Each row was made from one walk, in order. Every step used is in the known rows, and no mark comes twice. Write each row's walk.
Known rows
H R: [ -3  -5   5 -13  -4  -2   3  -7  12   3   5   7  -8  28   1  -9   3  -7
  -3  -7   2  -6  -5  -9   9   7   0  14   6  -2 -10   1   3   4  -3   5
   3  -3]
P H: [  0  -1  -3 -14  15  -2  -7  -2   0   1   1  -3  -8  23  -4 -10  -4 -28
  -8 -17   0  -7  -3 -12  19   2  -5  13  10  -4  -7  -1  -5   1  -9  -5
   4  -6]
C P J B Y: [  3   1 -20  16  11   4  -6   5 -17   9   3 -24 -12 -15   3  -8   0 -18
 -11 -18  -6  -9  10  10   4 -16   6  30  13 -12  -6  -3  14   1  -1   9
  -9 -26]
P Y E: [  8  -4   2   3  16  -7  -3  -4  16   5   4  -5  -4   2   2  -3  -5   6
 -11 -11   4  -2  -4   3   3   0   2  11  12  -2  -9   0   0   2  -1  -8
  -5 -11]
C B J E Y: [ -7  -3  -6  -3   1   3   3 -13   4  -6   9  -7 -15 -13  -1  -8 -10  -4
 -10 -11   8 -14  -9   7   1 -18  -1  21  -7 -12  -7  -2   4  -6   0  -8
  -4  -9]
E C P: [ -1  -6   3  17   5  -1  -5  -5 -11   7   3 -18   2  13   5  -6  -4  -9
 -16 -11  -6  -4 -11  -1 -10  11  -2  10  13 -13  -3   2   9   5   2  11
  -5  -1]
C B Y: [ -6   4  -4  -9  -1  -2  -1  -8   0   8   7 -11 -14  -3   6  -3  -7 -11
 -10 -12   4  -9  -6  -5   8 -27   0  16  -6 -16  -3   1  -3  -1  -7   1
  -3  -8]
Y E C: [  1  -5  11   6   6  -8  -3  -5  -5   8   5  -9  15   4   6  -2  -6   9
 -11  -6   2  -2 -14  -2  -4   9  -3  10   9  -5  -5   4   5   5  -5   8
  -4  -2]
R C P Y: [  7  -4  -8  20   6  -1  -5   1  -3   9   0 -16 -14   9   5  -5   3 -14
  -9 -12  -9  -2  -8   8 -12   8   0  16  13 -11  -5  -2  10   3  16  -5
   1  -9]
J B: [-10  -3  -5   0   4  -4  -8  -7 -12  -5   2  -6  -5  17   2  -6   3 -21
 -13  -9  -1 -19  -6   0  -6 -15  -2   4   8  -5 -14   1   4   4   0   6
   4  -3]
E C B J R: [ -2  -1  -1  -3 -14   1   0  -3   7   4   8  -7   5   1   4  -5 -12   5
  -2  -6   5 -15 -21  -9 -23 -13  -5  13 -18 -15  -6   1   3   1  -9   1
  -5   9]
B Y P Z R: [ -5   1   3   5  -1  -9   3 -13  28  10   8   1   9   9   2  -9   0 -13
 -11 -14   9  11   3 -13  15   5   2  14  14  -7  -2   1 -11   4 -26  14
 -11 -18]
Z E Y R H: [  9 -13   1 -23   2   7  -2  -1  19  -5  -1 -12  -7  10  -2  -1 -12   4
  -2 -23   5  -2  10   4   2  -9   1  12   3  -8  -2   0   6   5  -6  -4
 -10  11]
Y P J E C R: [ 10 -12  -5  31  13   3  -1  -8 -25  14   6 -10  18 -13   2  -5  17  14
   3  -1   6   7   2  10   3  24   3  15   4   2  -3   3   3  -2 -17  12
  -4  -9]
E C R: [ -6 -12  -2   8   4  -3 -11 -15 -21   7   3  -9   9  13   7  -1   6  -5
  -9  -1  -1   3  -7   2 -10   7  -4   1   6  -6  -2   2   2   3  -8   9
  -1   2]
B J E Y P: [ -3  -5  -5   6   5   2   6  -6  14  -7   7  -7   7 -16  -3 -13  -4  -7
   1 -12   7  -7   4   7   8   6   1  24   4  -3 -12   0  -2  -2  -5   2
 -12 -16]
P J R H E Y: [ 26 -10   2 -18  12  12   1   3  14   9  -1   8   7   7  -7 -10  -4   9
  18  -9  14  -8  -5   6   0   9   3  32  -3  -2   0   0   6  -2  -4 -18
  -7   0]
C P J: [  7  -3  -7   9  14   4  -5  -3  -3   7   3 -19 -19   2  -4  -8  -4 -18
 -16 -17  -6  -2   3  -6   6   3   4  24  22 -10  -6  -1   8  -2   1   0
   0 -19]
Z R C: [ -3  -3  -6   6  -2  -9  -5 -14  -5   7   3   2 -11  18   5  -4   3 -29
 -19  -5  -1  -6  -9  -8 -16   4  -5  14   9  -8  -4   1   4   2  -4   0
  12  -4]
Y R H P J E: [ 29  -6   2   4  13  12  10  -5  -6   6   1   3  -2 -10  -8 -11  10   8
  14 -14   9 -11   3   1  24  23   4  17   2  16  -3   3   3  -1  -3  -2
  10   5]
R Z W: [ -7  -1   1 -10   6  -6  -2  -9  -4  -1   2   2  16  17  -6 -11  -1  -3
  -6 -12   2 -18 -13 -20  16  11  -3   7  10  -3 -14   0  -9   3  10   1
   8  -2]
P Z: [-11  -4  11 -12   0  -7  -3 -14  10  -1   4   1   6  32  -5 -10  -2 -15
  -9 -12   1   2 -12 -16   7   8  -4   2  18  -4  -6   2  -5   3  -6   1
   3  -7]
H E Y P J: [ 15  -5   2   2  16   7  -2  -1  17  10   8  -9   0  -2  -4  -7   6   3
  12  -5  11   3   1   7   5   9  10  34  11  -4  -1  -1   2  -1  -2  -1
  -8 -17]
R Z E Y P: [ -2  -3   2 -15  -6  -1   1  -9  27   2   6 -13   6  16  -5  -2  -6   6
  -7 -10  10  -1  -2  -5   3   0   4  17  25 -16  -7   0   3   6  -3   8
 -18  -2]
J R H P Z: [ 12  -3  17 -19  -9   3   6  -7  18   2  -1  14  16  29  -6 -15   2   3
  14 -13  14  -6 -14 -19  12  32  -4   5   3   7  -1   3  -4   3  -7  -2
   5  17]
C R: [ -9  -9  -4  -1   9  -2 -10 -18 -12   0   2  -9  -4  12   1  -2   6 -13
 -11  -9   0   2   1  -4   5   1  -2   1  10  -2  -9   2  -1   0  -7   3
   4  -4]
Y E C B J: [ -6  -1   3   3  -6  -5  -1  -5   6   4  11 -23  -1 -16   7   0  -8  12
 -14 -10   6 -12 -14  -4  -6  -7  -4  20  -3 -12  -7   2   8   1  -8   5
  -5  -7]
J B Y P: [ -5   2  -9  10   3  -3  -2   2  -5   3   5 -13   8  -7   7  -7   5 -15
   1 -13   4 -12   6   6   7 -13   3  15   4  -7 -13   2  -1   5 -11  18
 -10 -12]
H R Z E C P: [ -3  -5   7  -5 -17   1   7  -7  12  14   5 -13   4  34   2  -4   1  19
 -13  -8   2  -6 -11  -6   1  19   0  13  22 -16  -4   1  24  14   3  20
 -16   7]
P Y R C B J: [  4  -2 -11   9  -7   1  -3   1  14   5   8 -19 -19 -11   6   1   3   3
   2 -11  -2  -8  -9   5 -17 -19   1  15 -10  -6  -6  -3   3   2   8  -9
   5  -2]
H P J R Z W: [ 21   4  -1  -9  -1   3   3   0  -3   9   3  10  19   4 -10 -15   2  19
  15  -3  11 -16 -16 -23  11  27   3  22   3   4  -4  -3  -4   1  11  -1
  11   5]
H P Y: [ 11  -1  -3  -2   5   1  -2  -9  10   6   2   6 -14  11   1  -8   5 -11
  -4  -5   6  -8  -9   0  -3   9   3  12   8  -1   0  -1  -2   2  10  -6
   1   2]
R C P: [ -1  -2  -2  15   1  -2  -5  -2 -15   6   2 -21  -9  13   4  -6   3 -22
 -10 -14  -9  -4  -8  -3  -5  11  -3  15  15 -10  -7   2  12   4  12   6
   8  -7]
H E C R: [ -4 -11   5   7   7   1  -9 -18 -23  14   4  -7  15  17   7   1  14   8
   2   3   7  -2 -12   7  -7  15  -4   2   3  -1  -1   5   9   5   0   9
  -4   5]
P Y E C: [ 10  -7   4  13  11  -7  -3  -1   7  11   4  -5  10   1   7  -2  -3  16
  -9  -6   3   0 -13   9 -12   7  -1  11   7  -5  -2   1   3   4  -1  -2
 -11  -5]
Z W: [ -5  -3  -1  -4  11  -4  -6  -3 -10  -4   1   0   3   9  -1 -11  -3 -13
  -6 -15  -1 -13  -5 -15  10   7  -2  10  -5  -3 -10  -1  -8   1   6  -1
  12  -2]

Which walk is each row?
[ -9   2  -7   8  -9   0   5 -10 -14   2   8 -10 -12  -9   2  -7   2 -13
  -5  -8   3 -20 -16   0  -3  -3  -7  18 -10  -7 -11   2   9  -2   6  -3
  10  -7] | R C B J E
[ -4   5  -1 -18 -11   0   5 -11  15  13   9 -22  -2   3   2   6  -8  18
  -6 -16   7  -7  -4  -9  10 -32   3   4   6 -15  -4   2   7   8  -4  12
 -13   7] | C B Y R Z E
[  4  -5  12 -13  -1   1   1  -2   1  -4  -2  11  11  19  -5 -17   8  -2
   8 -19  10 -11 -10 -19  30  42  -4  13  -2   8  -2  -1 -10   2   3  -4
  15   7] | R H P Z W
[ -6   0  -2   3 -18   1  12  -5  -3   6   9   0 -15   1   5  -9  11   3
   4  -3   6 -18 -14   0   5   6  -5  25 -16  -3 -11   0  15   1   4   1
  10  -6] | H R C B J E
[ 12  -9   8  -7  12   7   2  -2  20   2   1  -2   7   7  -2  -8   6  -1
  13 -13  15  -7   1   8  15  15   2  23   5  -1  -6   3  -2   2  -5  -3
  -9  -1] | R H E Y P
[  2  -6  17  -1   7   0   5 -16  35   7   3   8  10  27  -4  -9  13  -3
  -1 -16  18  -1  -4 -11  20  31  -1  10  14   4  -7   4  -5   4 -21   3
  -3  -2] | Y P Z R H E
[ 11 -13   3 -13  11   4  -2  -1  15  -4  -1  -4   1   7  -2  -4  -7   0
   4 -19   2   0   4   4   7  -6   1  12   3  -1  -4   0  -3   2  -5  -5
  -2   4] | E Y R H
[  0   4   9   7 -19  -8   1 -19   2  13   8   2 -18  23   4  -4  13  -4
 -11  -1  11   1 -25 -14  -8  12  -2  14   4  -7   8  -2   4   3  -2   4
  20   5] | H P Z R C B
[ -1   3  -3  -5 -19  -3   5   2  -6  17   8  -3 -15   7  13  -4   6   2
   7  -4   4  -5 -10  -1   5  -8  -2  28 -15 -13   0   0   7   4   0   7
   5  -7] | H R C B Y
[ -2 -10   6  13   8  -8  -8 -12 -18   9   5 -16  16   0   9   3   4  20
 -10  -4   3   8  -5   4  -1  11  -3   5   9  -1  -5   3   8   4 -11  12
  -3  -3] | Y E C R
[ 29 -10  -3  -7   9   9   2  11  25   2   1   1   9  -5  -6 -11  -7   4
  17 -15  11   2   5   0   3   8   6  34   1  -5  -3  -2  -6  -4 -18  -9
  -9  -4] | E Y P J R H
[  6  -2   1  -2  -7  -4  -3  -1  -7   7   2   1  10  17   3  -7  -2 -11
   8  -5   0  -7 -16 -10 -17   5  -5   9  -3  -4  -7   3   4   4   3  -1
  10   7] | J R C
[ 16  -4   4  21   1  -5   3   8  10  16   3 -14 -11   7   9  -3  10  24
   0  -9  -1   5  -4  11   6  22   4  23  12  -2  -7  -3  20   8  11   3
  -1 -15] | H R C P Y E
[ 15  -1  -4  21  11  -1  -1   7 -10  22   6 -28   7 -27   7  -4  -9  12
  -9 -15  -3   6   4   7   8   6   4  36  14 -11   2   0  15   2  -8  12
 -16 -26] | B Y E C P J
[ -2  -7   7   5   3  -8  -1 -15  32   1   7   3   4  20  -1  -8  -2  -6
 -12  -9  10  17  -3  -6   0   8   4  16  20  -9   0  -3  -8   2 -19   5
  -6 -12] | E Y P Z R
[  6   1 -21  23   2   2  -7  11 -31  15   2 -26 -10 -15   7  -7   7 -20
  -4 -13  -9  -9   4  13  -4  -5   3  35  10 -13  -3  -3  19   3   6   9
  -1 -26] | R C P J B Y
[ -4   2  -2 -20  -6  -1   4 -10  15  10   6 -15  12   8  -2   1  -8   7
  -3 -17   2  -5   3  -9  12 -17   1   3  16  -8  -7   3   5  10  -3  14
 -16   2] | B Y R Z E
[ 19  -4  -5   3  10   6   4  -8 -11   6   5   6  -8  -8  -5 -13   2   1
   3  -1   9  -4  -5   9   5  15   6  31   6   1   5  -2   5  -4   8  -6
   2 -10] | H P J E Y
[  3  -7   8 -16  12   5   0 -10   6   4  -1   3   0  20  -3  -8   5 -14
   2 -15   9 -19  -6  -4  16  14  -5  12   4   3 -10   6   1   2  -1  -7
   1   4] | R H E
[ -3  -2  14 -11 -19  -1   0 -12   2   9   6  -2   7  32   1  -6   3   5
  -7  -4   8   0 -18 -11 -10  28  -3   7   9  -9  10   1  10  10  -1  12
  -6  14] | H P Z E C
[  4  -4  -2 -13   1   0   1 -11  28   8   4 -10   0  19  -5   2  -2  16
  -7 -14   3  -6  -5  -4  -3 -10   4  -4  20  -6  -7   0   5  10   5   0
 -13   9] | P Y R Z E
[  6   4  -3   7   4   0  -1   8  -2  16   8 -16   4  -5   9  -4  -1  -1
   4 -13   8   0  -6  -2  17  -6  -2  25 -10 -16   3  -1  -7   2 -21  11
 -12  -5] | E C B Y P H
[  9  -7  -2   4  13  -1  -4  -5  17   3   3  -5  -4  10   0  -3  -2   1
  -1 -13  -3   0  -1   2  -6 -10   5  -1   5   1  -6  -1  -4   4   3  -5
  -2   2] | P Y R
[  7  -4   0  -2   9  -3   0 -11  25   6   4  -3   8  17  -5  -1   1  11
  -1 -10   1  -4  -9  -4   1  -7   4  -3  20   1 -10   0  -5   6   7  -2
  -6   1] | P Y R Z
[ -4  -7  -3 -21  -1   0  -6  -8  10  -2   3 -10 -12  16  -1  -3 -12 -12
 -15 -12   3  -2   0   1 -10 -11   0  16   9 -18  -1  -2   8   3   1  -4
 -10   1] | Z E Y
[ 14  -5  14  -6  -2   6   4  -4   1  14   3   4  13  18   4  -4  -1  22
  13  -4  16 -19 -25  -1  -9   3  -5   9 -20  -7  -1   5   6   3  -6  -4
  -2  24] | J R H E C B
[ 25  -5   0  -7   8  11   2   0   6   6   1  -4 -11  -3  -5  -8   7   1
  11 -17   6  -7   5  -5  16  17   5  21   6  10   0   1   0   0  -5  -2
   9   4] | Y R H P J
[ -4   0  -5   3 -11   0  -2  -3   2   2   9 -23 -13  -9   4   1   1  -4
   2 -14  -3 -10  -9  -6 -10 -17  -3  13  -9  -5  -9   0   6   3   5   3
  13   0] | Y R C B J
[ 13   0  -4  -6   5   4  -2  -6  -3   8   5  -1 -16   3  -5 -10   5 -15
  -3  -6   4  -7  -4  -9   3  14   4  26  13   0   0   0   1  -2   2  -2
   8  -7] | H P J
[  2  -7  -6   8  -2   1   4  -4  -6  -1   6 -10   8 -16   0  -7   0   0
  10  -9  -2  -5  -2  13  -7   1  -2  19  -5   3  -7  -1   9   2  10   0
   3  -7] | B J E Y R C
[  7  -4   3   4  -5  -2  -5  -3  -4   4   7 -19 -11   2   7   4  -1  11
   6  -6   0   5 -13   7 -16 -22   3  14  -7 -11   2  -3   6   3  10   1
  10   4] | E Y R C B
[ 15   0  -2   5  10   5   5 -11 -16   9   5   6  -8  -4  -6 -13   7  -6
   0  -3   8 -12  -7  -2  12  21   3  23   8   6  -2   2   4  -3   3  -1
   9  -6] | H P J E
[ -1  -5  10   1   6   0  -3 -11  -9  11   5  -1  13  22   3  -5   4  -3
   0   0   5 -12 -20   0 -10  12  -4   7   1  -4  -1   5   6   6   4   5
  -5   5] | H E C
[  7  -6  -7   8   1   6  -5   1  -7  13   4 -26 -13   5   1  -3  -6  -5
 -20 -14  -6  -3  -1   0 -13   8   2  24  16 -21   2  -1  21   4  -2   7
 -12  -5] | Z E C P J
[ -4  -1  -6 -14  -5   0   0  -4  17  -4   4   0   6   5  -4 -12 -13 -18
  -1 -14   2 -14  -5 -15  -8  -5  -4  12  -1  -4 -14   2   0   0  -5  -3
  -3  -1] | B J R
[  5  -8   3  -6   9  -1  -6  -7  11  -3   4 -10   0   9   0  -3  -8   2
   1 -11  -2   6   0   3  -6 -15   4   7   7  -4  -4  -1  -1   3   2   1
  -2   0] | E Y R
[  2   0   5 -16  -3  -5   2 -12  15   5   3   6  21  26  -7  -8  -9   0
   0  -6   6 -11 -18 -20  -1  -1  -3   0  16  -4 -13   3  -2   4   0   2
  -3   7] | J R Z
[  2  -8   1 -16   1   1  -5  -6  14  -1   4 -17  -7  12  -1   1 -10   5
  -5 -14   1   5   4   3 -10 -17   4   8   7 -10  -1  -1   9   6   0   3
  -9   8] | Z E Y R
[  3  -1   1   7  -3  -2  -1  -3  -7  15   9 -15   6  -8  11   2  -5  16
   2  -9   1   0 -10   2  -6 -25   1   7 -15 -12   4   2   1   4  -7  14
  -7   5] | E C B Y R
[  0  -5  15   4   6  -4   1 -19  34   8   8   5  10  24  -2  -7   8   5
  -2  -4  16  12  -7  -2   3  15   5  15  16  -4   1  -1  -1   4 -11   6
  -8  -8] | H E Y P Z R
[ -3   0  -3   1  -6  -3  -2  -5 -11  14   8  -8   0  -3  11  -2  -8  -1
  -8  -7   3  -7 -14   0  -7 -20  -3  17 -11 -20   4   2   1   1  -8   7
  -9  -1] | E C B Y
[18 -2  1  4  7  2 -1 -6 14  7  3 -2 -7  7  1 -4  7  8  6 -8  4 -2 -5  2
 -3  4  7  2  5  7  0 -2 -2  5 10 -1  3  9] | H P Y R
[ 14  -5   0  -4  -2   0   2  15  11   8   4  -1  -2  21   4 -10  11   0
  20  -8   5   9  -1   3  17  22   1  36   3  -4   0  -6   3   6  -5   4
   2  -9] | E Y P H R C
[  5   0  -5   9  11  -1  -6   6 -17   7   0 -22 -12  17   1  -8   2 -27
  -6 -20  -8  -2  -5  -6  13  15  -6  20  17  -7  -5  -2   9   4   5   1
   9  -8] | R C P H
[ 11   1  -7  15  -1   2   1   6  -2  20  12 -15   0 -21   8  -3  -1   6
   2  -7   7   1  -4   1   0  -9   5  35  -9 -18   5   0  -2  -2 -19  11
 -11 -14] | E C B Y P J
[ 15  -5  -3  11  14   2  -6  10  -7   5   1 -29  -4   7   2  -4  -1  -3
   6 -20  -8  12   1   7   6   3   1  21  13  -4   1  -6  11   6   8   3
   4  -5] | E Y R C P H
[ 10  -3  11 -15  -5   4   6  -5  14   7   2   2  15   6  -1 -10   5   5
  17 -20   9   3   1  -8  30  19   0  10   5  10   4   2  -6   6  -8   8
  -2   5] | B Y R H P Z
